Each row was made from one walk, in order. Every step used is in the known rows, and no mark comes twice. Write each row's walk.
In the rows, zero is written as 128.
Known rows:
tizo/sive/demat/subevi: [ 94 104 194 112 104 139 172 151 123 139 152 132 151 128 121 120 150 111
 134 129 104 114  74 137 118 135 144 161  91 120  91]
subevi/demat/duvok/nube: [123  46 129 165  86 179 162  97 124 147 136 148 130  78 167 117 123  71
 140 139  89  70 177 120 148  97 128 162 105 118 101]
duvok/demat: [117 101 139 142 100 109 157 128 122 115 142 137 153 117 144 116 122 107
 137 138 122 102 149 117 130 120 106 135 124 136 137]
subevi/demat/duvok: [136  69 149 148  99 169 140 104 118 155 150 141 116  82 125 119 101  80
 157 133  84 100 156 134 147 104 115 142 115 113 131]
rused/demat/duvok/nube: [ 96  76 135 167 101 159 162 104 141 125 120 133 110  70 170 133 159  87
 117 136 102  60 130 124 179 112 118 180 112 114  81]
demat/puzaz: [106 118 144 105 131 143 156 115 114 103 140 128 124 107 160 148 112 114
 147 132 128 154 126 121 134  97 135 125 126 155 126]
sive/tizo: [114 117 116  77 129 122 124 131 133 132 144 137 136 149 128 130 160 153
 120 143 139 127 149 140 125 128 121 131 118 128 127]
subevi/demat/rebor: [142  85 163 138 120 157 147  95 114 155 155 126 136  68 132 104  71 105
 171 155 130 134 161 109 142 122 139 151 128  98 101]
subevi/demat/sive: [132 118 166 138 106 152 106  83 132 154 155 140 131  74 138 112  86  86
 150 110 126  89 120 136 111  95 146 170 110 105 111]
budez/tizo/subevi/demat/duvok/nube: [138 121 110 162  76 211 213 129 162 148 167 155 146  54 163  97  58  48
 118 157  72  60 177  98 164  78 142 191 111  99  60]
budez/demat/rused/tizo: [109 106 118 187 125 137 216 133 181 116 180 138 129  44  70  97  67 133
 164 129 103  90 133 110 168 129 158 152  89 118 162]
lafi/tizo/puzaz: [118 153  90  88 118 112 171 178 147 123 136 158 190  98 167 143 108 125
 108 166 134 105 109  95 161 126 144 122 115 110 127]
subevi/demat/rused/tizo/sive: [ 94 117 181 175  95 151 201 132 161 153 204 159 170  49 105  94  80  85
 170 121  91  41 106  74 141 100 179 115  90  97 148]
demat/duvok/nube: [122  76 106 152 109 164 165 121 119 123 106 136 119 110 151 142 141  97
 125 119  88  87 163 127 144 105 124 161 103 143  99]
rused/demat: [ 98 132 158 144 119 124 128 108 152 132 144 125 122  92 149 120 146 117
 120 143 141 101  98 126 164 135 123 144 138 101 110]
sive/tizo/puzaz: [114 106 102  72 121  97 148 159 149 128 160 155 167 111 160 130 152 141
 114 170 150 109 127 115 150 130 128 139 120 114 137]
budez/tizo/puzaz: [128 158  82 127 128 134 171 169 166 124 161 143 145  70 146 112  70 123
 118 171 150 112 117  92 160  94 138 136 128 116 122]
demat/budez: [127 102 132 135 108 143 144 106 130 141 125 107 133 132 129 140 107 120
 121 102 126 138 124 110 107 114 124 133 111 133  96]
lafi/demat: [130 110 144 123 120 130 159 129 111 124 169 152 137 141 107 144  94 124
 113 144 131 114 124 133 142 136 123 144 124 134 144]
rused/demat/budez/tizo: [101 141 138 155 108 167 161  96 173 141 156 102 111  75 138 116  76 112
 106 135 148 115 105  96 150  84 123 149 121 110  63]
budez/demat/puzaz: [102 113 134 131 132 141 190 125 155  96 166 127 118  75 144 136  87 121
 143 145 142 147 137 146 153 118 147 171 110 142 131]
rused/tizo/lafi/demat/rebor: [132 118 184 162 128 125 226 131  92  87 177 161 134  21  60 112  81  90
 146 172 120  81 113  74 191 159 139 156 127 119  93]
tizo/lafi/demat/sive: [148 140 169 128 108 119 157 116  98 104 164 157 131  78  99 140  89  79
 122 131 129  66  89 121 138 134 140 194 103 128 102]
duvok/demat/rused/tizo/subevi: [110 120 144 162  78 123 245 143 154 107 189 157 202  58 110  92  68  82
 162 128  55  48 130  64 164 122 127 135 106 122 137]
subevi/demat: [128 102 151 145 105 145 121 103 133 150 158 139 140  99 145 107 109 103
 141 146 130 114 143 120 129 121 134 130 133  97 133]
sive/demat/rused/tizo/rebor: [ 92  56 154 150 112 114 201 130 123 149 206 137 118  38  92 105  99 161
 192 136  95  98 126  56 170 136 152 102 111 142 137]
tizo/puzaz: [126 117 113 122 120 106 152 152 145 127 145 144 160  96 159 128 117 118
 123 153 140 109 106 104 156 128 138 138 130 114 138]
sive/demat/rused/tizo: [ 94  65 144 154 105 135 192 106 124 134 183 138 118  74  83  98  97 147
 170 141  91  96 145  89 161 130 135 118 103 154 138]
budez/tizo: [129 168 100 133 138 156 146 143 150 129 143 126 113 109 114 113  80 132
 122 145 136 132 139 119 134  92 129 130 126 132 109]
duvok/demat/puzaz: [ 91  93 154 115 103 123 181 113 110  91 152 138 152  92 178 134 103  94
 155 141 121 127 150 114 140  90 109 134 123 162 130]
demat/budez/tizo: [128 142 105 140 118 172 161 117 151 142 139 107 117 107 114 124  59 124
 114 119 135 142 136 100 116  77 127 134 109 135  80]

Which walk is each row?
[106 134 172  83 118 143 200 165 112 156 167 138 155  93 124 137  92 143
 135 167 128 114 132 107 133 145 165 151  86 142  59]
lafi/tizo/sive/demat/rebor
[103 196 139  93 123 132 170 185 146 135 140 152 176 126 139 150 126 119
 102 129 125  92  95 112 117 125 164 115  94 116 104]
lafi/tizo/sive
[111 102 145 182  81 104 228 125 124  80 166 152 168  27  95  88 100  81
 174 145  81  47 132  51 172 126 124 124 102 129 139]
duvok/demat/rused/tizo/lafi
[118 111 109  94 120 105 166 149 189 129 185 155 148  56 138 124 105 129
 122 151 162  81 112 149 147 126 154 224  81 100 123]
budez/demat/sive/tizo/puzaz
[112 105 127  70 138  99 135 154 129 141 167 137 137 108 137 140 163 163
 140 140 140 126 133 107 137 134 140 114 130 112 123]
sive/tizo/rebor
[134  91 146  93  87 119 192 111 107 112 180 147 150 130 102 151 125 113
  95 154 141 103 125  97 133 146 119 162  98 129  90]
sive/tizo/lafi/demat/budez
[123 111 151  67 125 132 138 115 114 130 186 165 135 137  97 152 105 127
 114 123 137  86 122 156 118 113 128 185  90 138 122]
lafi/demat/sive/tizo
[148 123 152 135 105 111 181 136 100  97 167 157 136 104 103 137 116  98
 111 165 133  91 107 104 158 157 131 157 125 127 121]
tizo/lafi/demat
[119 139 126 179 104 140 250 156 201 116 197 147 168  41  81  95  50 106
 152 133  79  72 117  98 178 148 166 173  95 103 136]
budez/demat/rused/tizo/subevi
[140 133 162 134  86 149 156 122 152 154 175 148 174  95 160 100  91  78
 129 151 106  96 128 107 141 136 144 153 136  80 109]
tizo/subevi/demat
[159  99 136 131  95 127 208 126 102 110 185 151 152  99  88 133  65 104
 146 154 103  83 116  87 158 143 135 156  95 141 144]
tizo/lafi/demat/rused
[129 123 147  84  87 141 155 127 158 154 192 161 181 111 155 106 129  99
 119 163 116  96 152 117 137 136 137 156 129  80 107]
sive/tizo/subevi/demat
[114 198 131 134 133 152 166 176 166 136 164 135 129 103 120 119  88 116
 113 136 139 100 105 112 117  91 159 133 107 124  99]
budez/tizo/sive
[ 99 108 164 150  98 138 141  84 153 140 136 106 128  92 149 131 124 108
 112 119 140 110  92 106 139 121 118 147 123 106  82]
rused/demat/budez
[124 129 152 149  98 146 243 145 145 120 213 172 180  87  75 119  42  94
 139 134  65  58 105  75 177 135 146 148 107 123 149]
lafi/demat/rused/tizo/subevi
[ 81 119 169 174  95 117 233 155 150 118 191 158 186  62 107 103  91  92
 166 113  83  35 112  71 138 101 151 119  82 130 150]
duvok/demat/rused/tizo/sive
[148 163 126 139 116 139 199 148 120  98 182 154 121  83  87 119  67 101
 106 183 141  98 119  96 165 125 131 156 124 127 106]
budez/tizo/lafi/demat
[116 159 145 165  93 151 182 105 162 115 151 109 115  36 131 106  95  87
 104 157 150  94  88  71 164 106 127 158 121 100  41]
rused/demat/budez/tizo/lafi
[108  95 150 125 100 127 166 127 118 104 118 134 182 124 133 114 130  87
 151 123  88 117 111 128 130 111  98 153 109 112 126]
duvok/demat/subevi
[113  83 148 192  98 140 241 131 100  76 153 182 127  34  97 125 138  54
 114 156  81  23 130  82 196 134 132 168 104 131  92]
rused/tizo/lafi/demat/duvok/nube
[143 161 119 152 102 154 182 121 140 112 135 113 120  73 110 113  77  99
 112 142 137 122 122  72 130 102 131 144 113 126  55]
demat/budez/tizo/lafi
[110  76 161 111 108 145 149 117 110 131 131 125 134 133 117 114 144 128
 145 136 101 148 110 142 133 137 115 160 110 129 106]
sive/demat/subevi
[141 177 116 135  97 175 197 138 170 139 155 117 151 103 125 120  41  99
 101 124 110 125 122  89 122  97 137 158 115 120  55]
demat/budez/tizo/subevi
[ 85 168 179 165 131 118 176 166 152 121 159 155 145  78 108 116 144 101
 123 113 119  65  82 101 135 127 167 108 116 114 116]
rused/tizo/sive
[ 91 147 158  89 103 127 178 175 130 152 168 150 156 126 138 138 134 141
 106 157 128  96 116 116 124 144 159 131  94 142  90]
lafi/tizo/sive/demat
[130 134 138 151 130 133 146 121 168 126 151 127 111  71 109 120  82 116
 135 109 140  98 114 165 124 125 153 210  87 118 113]
budez/demat/sive
[103 168 173  75 105 127 138 115 175 135 177 148 154  84 152 124 142  95
 109 127 123  57  83 139 148 130 135 209 109  83  65]
rused/demat/sive/tizo/subevi
[129  98 151  90  66 157 172 101 157 167 185 140 183 118 157 117 102  92
 111 140 114 108 145  99 115 121 132 162 113  85  78]
sive/tizo/subevi/demat/budez
[122 149 134 147 105 143 212 144 160 123 170 149 175  70  94 104  72 100
 153 116  63  76 109  73 163 130 152 129 109 113 130]
demat/rused/tizo/subevi
[130 115 132 130 115 150 205 142 130 153 198 128 128  83 101 148  30 132
 122 134 142 124 114  71 138  91 138 136 117 125  92]
lafi/demat/budez/tizo/rebor
[ 92 146 157 159 122 135 201 157 157 130 174 148 156  77  88 115  99 113
 157 105  88  59  89  82 137 108 170 109  85 128 140]
demat/rused/tizo/sive
[132 164 142  61 113 131 141 134 152 134 162 150 160 117 133 135 124 106
 116 112 111  86 115 140 115 123 140 191  98 114  81]
demat/sive/tizo/subevi
[ 75 121 172 116 123 141 153  94 139 103 154 125 119  69 180 137 128 105
 137 147 142 124  97 120 171 104 128 142 137 128 111]
rused/demat/puzaz
[140 106 130 152 144 138 187 133 148 129 153 114 118  61  98 113  65 135
 155 155 144 142 150 141 154 151 148 196 108 115 101]
budez/demat/rebor
